Known rows, with every step that occurs:
n f g s w v t: [ 1.90 -2.22  1.54  6.33  1.06 -0.65 -3.36 -0.50  0.33 -1.17 -1.89  1.95
 -0.04 -0.39 -1.08 -2.37  3.46  1.36  0.70 -1.58 -1.65 -0.12 -1.93]
u t v g s w: [ 3.45  1.77  0.94  2.19  0.97 -0.29  4.12 -0.48 -3.23 -2.73 -1.53  2.11
  0.76 -6.66 -0.72 -0.30  2.72  3.01 -0.04 -0.38 -1.47 -2.45 -2.86]
g f: [ 2.00  3.62  0.89  0.85  1.84  1.03  4.03  0.70 -1.73 -0.24  2.18  1.72
  0.41 -1.63 -0.41 -1.24 -1.57  1.91  2.29  0.87 -2.05  0.45 -3.47]
g s w v t u: [ 5.60  0.80  3.37  5.48  0.53  0.19 -1.21  0.80 -1.58 -1.06 -4.21  0.74
 -2.03  0.27 -1.88 -2.47 -0.83  0.31  2.19 -1.23 -0.45 -1.56 -1.04]
t v: [ 1.64  4.93  1.39  0.96  0.61  1.02  3.90  0.13 -1.15 -2.02  0.54  0.06
 -0.84 -2.99 -0.15 -1.90  2.12  2.25  0.94  0.05 -2.18 -1.92 -3.73]
f g s: [ 3.47  2.79 -0.19  1.36  1.92  0.62  3.39 -0.02  1.05 -1.69 -0.46  0.80
 -1.03 -2.71 -0.74 -1.99 -1.16  2.04  2.91  0.14 -1.79  0.62 -1.27]
w s: [ 0.93  4.10  3.63  1.29  1.36  1.37  1.47  0.24 -0.99 -2.76  0.74  0.63
 -2.30 -1.05  0.80 -1.67 -0.45  3.82  1.26  1.36 -1.65 -0.52 -3.88]
u t v g s: [ 3.68  0.85 -0.03 -0.52  1.90 -1.80  4.40 -0.60 -3.65 -2.01 -1.51  1.23
  0.29 -4.62 -0.05 -0.92  0.46  4.49  1.17  0.17 -1.92 -2.05 -0.59]
f w v g s: [ 3.60 -1.50  0.78  0.19  1.47  1.89  1.29 -0.08  0.49  0.99 -1.03  1.70
 -0.52  0.00 -0.44 -1.59 -1.36  3.29  3.25 -0.15 -2.11 -0.04 -1.54]
g s w: [ 3.79  4.31  3.22  3.54  0.48  2.84  3.52  1.18 -0.52 -1.45 -0.40  1.58
  0.18 -4.00 -1.80 -0.96  0.65  0.29  1.62 -0.40 -0.51 -0.35 -3.07]
v g f: [ 1.79  2.71 -1.50 -1.29  2.26 -1.09  3.16 -0.69 -2.41  0.19  2.69  2.80
  0.96 -1.39 -0.21 -1.45  0.40  3.52  0.87  1.26 -3.14 -0.42 -2.07]
v g: [ 1.79  4.40 -1.36 -1.28  1.41 -1.48  1.70 -1.03 -1.72 -1.16  1.90  2.52
 -0.54 -1.71 -0.23 -1.82  2.39  3.70  0.10  1.23 -3.27 -1.61 -1.58]
s g f w v t: [ 0.36 -2.62  0.42  4.00  2.23  0.22 -2.34  0.18 -0.21 -1.52 -1.00  2.07
  0.34  0.95  0.16 -1.44 -1.06  2.90  2.59 -0.21 -2.72 -0.20 -4.74]
w f: [ 1.63  4.44  1.39  0.62  1.46 -0.51 -0.99  0.25 -1.42 -3.09  0.36  1.02
 -1.45 -0.89 -0.50 -1.82 -1.22  1.05  0.71  1.41 -1.65 -0.37 -3.78]
w v t u: [ 3.91  1.72  1.90  3.62  0.83 -1.40 -1.93  0.24 -1.87 -1.32 -2.78  0.56
 -2.93  1.71 -0.87 -3.05 -0.79  1.55  2.18 -0.23 -1.69 -1.85 -1.16]
f g s w v t u: [ 5.03  0.16  1.38  5.75  1.00 -0.59 -1.53 -0.32 -0.13 -1.87 -4.24  0.84
 -2.57 -0.63 -1.62 -2.78 -0.13  0.63  2.08 -1.30 -1.20 -1.17 -1.18]
u t v: [ 1.62  3.33  1.16  1.64  0.99 -0.80  4.37 -0.04 -3.55 -3.75 -0.75  0.67
 -0.90 -5.53  0.65 -0.68  0.88  3.60  1.21  0.34 -2.04 -2.43 -4.23]
n f g s: [ 2.40  0.20  0.22  1.57  2.34  0.04  2.16 -0.45  1.42 -0.39  0.72  1.60
 -0.14 -2.54 -0.53 -2.42  0.08  1.81  1.54 -0.88 -1.27  0.91 -0.78]
n f g s w v: [ 2.68 -1.50  2.78  4.58  0.80  2.06 -0.50 -0.57  2.06  0.20 -0.79  1.66
 -0.09 -2.66 -1.19 -1.85  2.10  0.37  1.89 -1.74 -1.36  0.03 -3.75]
f n: [ 1.66  6.45 -1.61  1.85  1.52  1.22  1.61 -0.16 -1.82 -1.08  0.90  0.91
 -2.35 -4.06 -1.67 -0.66 -1.59  1.77  3.15  0.50 -1.09 -0.19 -3.73]

Rows:
[-0.15 -1.75  0.54  0.48  2.61  0.89  3.47 -0.75 -2.53 -2.59  0.25  2.07
 -1.00 -3.47  2.47 -0.28 -1.61  6.57  0.79  0.86 -2.26 -0.74 -5.49] => u t v g f w s
[ 2.93 -0.05  1.20  6.35  0.66 -0.16 -2.28 -0.12 -0.06 -2.32 -2.92  1.28
 -0.86 -0.48 -1.27 -1.96  2.35  1.64  1.89 -0.67 -2.10 -0.43 -2.24] => f g s w v t
[ 2.57  2.31 -1.89  2.31  2.14 -1.23 -0.41 -1.41 -4.56 -3.62 -2.50  1.29
 -1.15 -7.76 -1.81  0.51 -0.72  2.21  0.66 -0.02 -0.28 -1.75 -4.24] => u t v g s w f n
[ 3.17  2.59  1.13  1.10  1.40 -0.40 -0.99 -0.24 -1.53 -2.57 -0.72  2.05
  0.11 -2.76 -1.51 -1.33  0.76  0.81 -0.58  0.57 -1.08 -0.83 -2.79] => v g s w f
[ 1.34  5.95 -0.75  3.40  1.35  1.22 -1.88 -0.39 -1.93 -2.93 -0.05  1.31
 -2.26 -5.05 -2.23 -0.29 -1.13 -0.11  1.21  0.44 -0.32 -0.36 -5.92] => s w f n
[ 3.33  3.31  3.09  2.77  1.06  1.21 -0.23  0.93 -1.01 -2.85 -1.22  1.27
 -0.31 -2.81 -1.65 -1.13 -0.95 -0.36  0.58  0.26 -0.19 -0.11 -3.84] => g s w f
[ 3.63  2.22  0.22 -1.07  1.66 -0.38  3.95 -0.36 -1.76 -0.66 -0.43  0.69
  0.33 -2.65 -0.76 -1.94  1.54  3.37  0.86 -0.06 -2.06 -1.67 -0.17] => t v g s
[ 2.17  0.60  0.48  1.34  1.21  0.51  0.96 -0.93 -1.62  0.86  1.31  2.78
  1.01 -1.74 -0.80 -1.09  1.84  2.32  1.33  0.37 -3.13 -0.96 -4.23] => s w v g f
[ 0.24  1.57  2.26  0.67  3.38  0.32  1.74 -0.39 -1.04 -2.63  1.52  1.41
  0.61 -3.07  0.66 -1.11 -2.05  3.21  1.38  1.01 -2.07 -0.61 -5.34] => w s g f
[ 1.17 -0.36  1.10  4.45  0.63  1.04 -2.26  0.75 -0.19 -1.32 -1.48  1.55
 -1.77  2.51  0.04 -1.88  0.11  3.01  2.59  0.01 -2.40 -0.12 -3.40] => f w v t
[ 1.20 -1.54  0.91  4.24  1.34  1.13 -1.19  0.83 -0.83 -0.32 -0.87  1.89
 -0.58  2.54  0.13 -1.59 -1.25  3.00  3.16 -0.02 -2.48  0.64 -3.72] => g f w v t
[ 0.05  1.70 -1.16  1.55  1.90 -0.89  0.75 -1.38  1.56 -1.25  2.49  2.33
 -0.76 -2.61  0.16 -2.66  2.49  2.21  0.01 -0.43 -2.54  0.13 -2.80] => n f g
[ 3.60  3.37  1.00  1.65  0.85  1.04  2.76 -0.08 -1.19 -1.07  0.09  2.56
  0.63 -3.68 -1.56 -1.08  2.40  1.67  0.30 -0.07 -1.46 -1.07 -1.89] => v g s w
[-1.83 -1.27  2.67  1.51  3.00  1.52 -0.83 -0.68  1.82 -2.83  1.70  2.32
 -0.50 -3.00  1.55 -1.56 -0.38  3.58 -0.14 -0.41 -1.43 -0.61 -6.15] => n f w s g
[ 0.10  0.39 -0.27  1.21  2.84  2.61  3.06  0.32  1.09 -1.28  1.95  2.76
  0.76 -3.08  0.43 -0.83 -2.86  2.18  2.18  0.09 -2.15  0.36 -6.16] => s g f w
[ 2.41 -2.13  0.72  3.56  2.49 -0.28 -1.70 -0.05 -0.46 -1.14 -2.34  1.63
 -1.27  0.43 -0.23 -2.35 -3.26  1.71  2.52 -0.81 -1.79 -1.24 -3.63] => s g f w v t u
[-0.03  2.95  2.86  0.93  2.55  0.04  0.01 -0.62 -0.18 -4.29  0.56  1.00
 -0.86 -3.46  0.83 -1.45 -0.23  3.41  0.64  1.05 -2.12 -1.79 -5.15] => w s g
[ 3.28  3.48  0.89  3.89  0.95  1.96  3.17  0.02  1.11 -2.28 -0.47  1.75
 -0.29 -4.79 -1.43 -1.33  1.27  0.61  1.39 -0.50 -1.27  0.01 -3.35] => f g s w
[ 2.17  2.08  0.63  1.60  0.25  0.18 -0.65 -1.35 -0.81 -0.52  0.36  2.56
 -0.32 -1.92 -0.81 -1.45  4.12  2.39  0.53  0.32 -3.21 -2.12 -3.85] => s w v g
[ 1.59  4.83  2.23  2.69  0.63  0.60 -1.24  0.26 -1.00 -3.61  0.21  1.81
 -0.88 -2.90 -1.09 -1.26  0.83 -0.09 -0.49  0.80 -1.16 -0.82 -5.64] => s w f
[ 3.50  0.72  3.25  6.06  0.29  0.55 -1.79  0.94 -1.42 -1.49 -2.89  1.20
 -0.21  0.46 -1.61 -1.61  1.74  1.27  2.03 -0.58 -1.38 -0.78 -2.03] => g s w v t
[ 0.84 -2.06  1.53  2.16  2.19  3.11  0.54  0.05  1.59 -0.07  0.32  1.88
  0.27 -1.27  0.30 -1.06 -2.82  2.00  3.90 -0.27 -2.62  0.02 -6.76] => s g f w v
[ 0.02  0.04  0.59 -0.18  2.48  2.20  2.29 -0.27 -0.43 -1.04  1.84  2.46
 -1.11 -0.45  1.67 -1.13 -1.97  5.30  1.19  1.20 -2.26  0.64 -4.57] => v g f w s
[ 3.28 -1.13  0.99  3.96  1.53  0.72 -0.69  0.71 -1.01  0.02 -2.21  1.43
 -2.24  2.20 -0.30 -2.46 -3.43  1.85  3.10 -0.63 -1.54 -0.30 -2.55] => g f w v t u
[ 2.94  2.42  1.22  1.04  1.27 -0.14 -0.04 -0.46 -1.83 -2.82 -1.31  1.14
  0.23 -3.70 -1.34 -1.46  1.96  1.03 -1.19  0.02 -1.19 -1.72 -3.22] => t v g s w f
[ 1.97  2.31 -2.34  2.34  1.82  1.21  0.13 -1.46 -2.47  1.01  0.96  2.33
 -0.42 -4.11 -2.05 -0.15  0.02  1.88  2.68 -0.01 -1.97 -0.47 -4.83] => s w v g f n
[ 0.85  0.73 -1.99 -0.43  2.16  1.65  3.51 -0.16 -0.33  0.38  2.54  3.43
  0.27 -1.16  0.52 -1.14 -1.38  3.77  1.53  0.66 -2.79  0.62 -3.86] => v g f w
